Each row was made from one small tree. The marks that hang from a mark follow it in brackets, in alphabetical order. Every link used is in the known rows. Write each row's tree.
Known rows
V[D L[T[W Z]] Y[B[H]]]: -.34,.07,.14,-.07,-.12,.72,-.14,.25,.01,.15,-.41,-.44,.66,-.31,.71,-.42,-.29,-.09,.34,.89,.63,-.11,-.08
T[V[D L Y[B[H]]] W Z]: -.38,.12,.15,-.03,-.18,.62,-.34,.28,-.01,.24,-.40,-.33,.51,-.27,.68,-.45,-.27,-.23,.58,.87,.68,-.18,.07
L[D[V[Y]] T]: -.09,.17,.25,-.05,-.05,.29,-.25,.20,.01,.00,-.39,-.46,.16,-.19,.36,-.05,-.24,-.42,.48,.54,.73,-.10,.17
D[V[L[T[W Z]] Y[B]]]: -.57,.12,.09,-.05,-.16,.47,-.25,.19,.07,.12,-.47,-.56,.56,-.20,.65,-.39,-.18,-.07,.46,.75,.73,.05,.01
T[V[Y[B]] W]: -.17,-.08,.04,-.07,-.10,.11,-.30,-.08,-.11,.09,-.21,-.12,.22,-.19,.40,-.27,-.03,-.14,.52,.31,.38,.16,.06
M[D[V] Y[B[H]]]: .09,-.39,.10,-.43,-.02,.53,.07,.00,.02,.15,-.11,-.20,.04,-.22,.06,-.05,-.09,-.41,.33,.11,.33,-.11,-.05
R[U]: -.05,-.17,.10,.10,.00,-.06,-.04,-.06,.00,-.06,.00,-.02,.05,-.08,-.01,.11,.04,.01,-.02,-.03,-.03,-.06,.03
U[R[Y]]: -.07,-.20,.15,-.02,-.06,-.27,.06,.00,-.10,-.11,.15,.00,.09,-.27,-.06,.20,.17,.19,.09,-.10,.10,.11,.05
Y[B[H]]: .06,-.25,-.01,-.21,.00,.22,.19,-.11,-.09,.11,-.08,.20,.13,-.12,-.03,-.02,.00,.10,-.07,-.23,-.23,.16,-.05
B[H]: .02,-.09,.08,-.07,.07,.19,.08,-.02,.00,.05,-.03,.13,.07,.03,-.03,-.04,-.03,.14,-.01,-.08,-.09,-.01,-.05
L[D T[V[Y[B[H]]] W Z]]: -.24,.38,.03,-.19,-.12,.59,-.25,.34,-.13,.09,-.53,-.40,.53,-.23,.74,-.32,-.22,-.25,.46,.69,.59,.03,.20
U[R[Y[B]]]: -.02,-.32,.08,-.15,-.10,-.20,.14,-.07,-.16,-.05,.11,.07,.14,-.39,-.06,.21,.20,.16,.04,-.23,-.01,.24,.04
V[L[D]]: .06,.10,.16,.11,-.04,.20,-.18,.21,.01,.07,-.15,-.23,.01,-.14,.16,-.10,-.09,-.39,.14,.49,.38,-.28,.09
W[T[V[D Y] Z]]: -.32,.34,.19,-.13,-.21,.45,-.52,.36,-.05,.12,-.29,-.27,.24,-.19,.51,-.12,-.24,-.29,.41,.61,.58,-.14,.21
C[R]: .02,-.18,.14,.12,-.02,.00,.06,-.02,-.01,.00,.07,.00,.08,-.07,-.02,.17,.11,.10,-.07,-.10,-.07,-.02,-.02
D[V]: -.14,.04,.08,-.03,.01,.09,-.11,.02,.08,.09,-.20,-.16,-.01,-.03,.06,-.02,-.12,-.10,.25,.08,.24,-.01,.09
R[U Y]: -.08,-.27,.19,.07,-.09,-.05,-.02,-.04,.02,-.09,.13,.03,.21,-.18,.01,.22,.21,.08,-.03,-.04,.08,-.04,.05
L[D[V] T]: -.02,.37,.13,-.08,.01,.28,-.17,.27,.04,.07,-.47,-.44,.11,-.19,.31,-.03,-.26,-.37,.30,.39,.54,-.07,.27
M[Y]: .05,-.28,.04,-.09,-.04,.10,.03,.04,-.04,.00,.15,-.11,.05,-.01,.00,-.02,.09,-.09,.10,.08,.12,-.06,-.13
D[V[L]]: -.24,.04,.22,.09,-.04,.16,-.23,.12,.15,.15,-.25,-.29,.06,-.10,.15,-.14,-.14,-.13,.30,.34,.45,-.16,.09
W[T[V[L Y[B]] Z]]: -.49,.19,.21,-.15,-.31,.45,-.49,.32,-.07,.16,-.32,-.25,.39,-.26,.53,-.22,-.09,-.17,.31,.55,.54,-.04,.16
T[V[Y] Z]: -.40,.12,.13,.01,-.21,.16,-.27,.26,.00,.00,-.12,-.15,.24,.02,.32,-.10,-.04,-.09,.37,.41,.45,-.15,.09

Write each row's tree
-.02,-.49,.19,-.13,-.10,.14,.14,-.14,-.06,.02,.05,.21,.33,-.30,-.01,.20,.22,.18,-.09,-.23,-.12,.11,.00 -> R[U Y[B[H]]]
-.07,-.17,.35,-.10,-.12,.49,-.13,.17,-.07,.07,-.29,-.26,.38,-.33,.38,-.18,-.11,-.30,.28,.56,.58,-.13,-.01 -> V[L[D T] Y[B[H]]]
-.31,.37,-.11,-.16,-.10,.53,-.17,.23,-.07,.05,-.57,-.58,.47,-.21,.71,-.30,-.27,-.33,.48,.77,.66,.10,.14 -> L[D[V[Y[B]]] T[W Z]]
-.33,.68,-.04,-.03,-.07,.41,-.30,.45,.08,.15,-.50,-.53,.45,-.15,.71,-.28,-.32,-.11,.31,.67,.54,-.06,.29 -> L[T[V[D] W Z]]
-.07,-.21,.13,-.23,-.08,.28,-.12,-.08,.04,.03,-.17,-.22,-.03,-.19,.14,-.01,-.13,-.48,.43,.27,.51,-.11,.03 -> M[D[V[Y[B]]]]
-.31,.16,.10,-.04,-.19,.59,-.35,.28,-.09,.17,-.42,-.32,.47,-.20,.67,-.45,-.17,-.32,.56,.85,.64,-.14,.11 -> T[V[L[D] Y[B[H]]] W Z]
-.01,-.63,.29,.00,-.11,.12,.19,-.15,-.07,.01,.10,.20,.37,-.34,-.03,.36,.31,.26,-.15,-.32,-.17,.07,-.01 -> C[R[U Y[B[H]]]]
-.12,.04,.36,.10,-.11,.28,-.29,.26,.01,-.03,-.22,-.45,.25,-.23,.41,-.15,-.11,-.38,.35,.77,.76,-.27,.05 -> V[L[D T] Y]
-.42,.19,.34,.13,-.25,.39,-.43,.44,.09,.13,-.24,-.36,.29,-.16,.48,-.21,-.22,-.36,.52,.87,.81,-.44,.15 -> T[V[D L Y] Z]
-.54,.02,.21,-.06,-.20,.42,-.21,.24,.09,.11,-.40,-.46,.48,-.22,.48,-.22,-.16,-.09,.37,.61,.69,-.05,.03 -> D[V[L[T[Z]] Y[B]]]
-.03,-.39,.15,-.19,-.06,-.08,.20,-.08,-.16,-.02,.08,.16,.20,-.36,-.08,.19,.17,.28,.03,-.28,-.08,.23,.01 -> U[R[Y[B[H]]]]
-.11,.01,.37,-.19,-.10,.39,-.21,.20,-.01,.16,-.36,-.19,.32,-.34,.38,-.07,-.22,-.18,.41,.32,.54,-.07,.17 -> L[T[V[D Y[B[H]]]]]
-.31,.20,.27,-.20,-.26,.67,-.48,.38,-.14,.19,-.42,-.22,.38,-.29,.55,-.24,-.17,-.34,.39,.65,.57,-.13,.20 -> W[T[V[L[D] Y[B[H]]] Z]]
-.01,.19,.17,-.17,-.04,.44,-.30,.16,-.14,.12,-.49,-.32,.36,-.31,.60,-.27,-.20,-.32,.53,.54,.60,.06,.20 -> L[D T[V[Y[B[H]]] W]]
-.19,.05,.11,.05,-.05,.07,-.38,.00,-.05,.04,-.15,-.20,.16,-.07,.40,-.27,-.06,-.13,.58,.43,.49,.02,.07 -> T[V[Y] W]
-.09,-.18,.37,.16,-.10,.24,-.28,.12,.06,.06,-.05,-.27,.13,-.22,.24,-.14,-.15,-.35,.39,.70,.66,-.37,-.07 -> V[D L Y]
-.20,.46,.03,-.02,.00,.15,-.30,.22,.04,.10,-.38,-.38,.29,-.12,.50,-.25,-.14,.01,.29,.34,.40,.09,.24 -> L[T[V W]]
-.34,.54,.02,.12,-.12,.44,-.42,.43,.10,.23,-.42,-.48,.34,-.16,.65,-.41,-.29,-.26,.43,.90,.63,-.27,.22 -> T[V[D L] W Z]
-.04,-.41,.12,-.08,-.15,.00,.08,-.13,-.06,-.02,.07,.11,.27,-.32,.01,.22,.25,.07,-.09,-.17,-.04,.12,.05 -> R[U Y[B]]
-.25,.14,.31,-.02,-.12,.09,-.32,.22,.03,.02,-.23,-.27,.25,-.13,.35,-.06,-.07,-.08,.38,.32,.57,-.06,.17 -> L[T[V[Y]]]
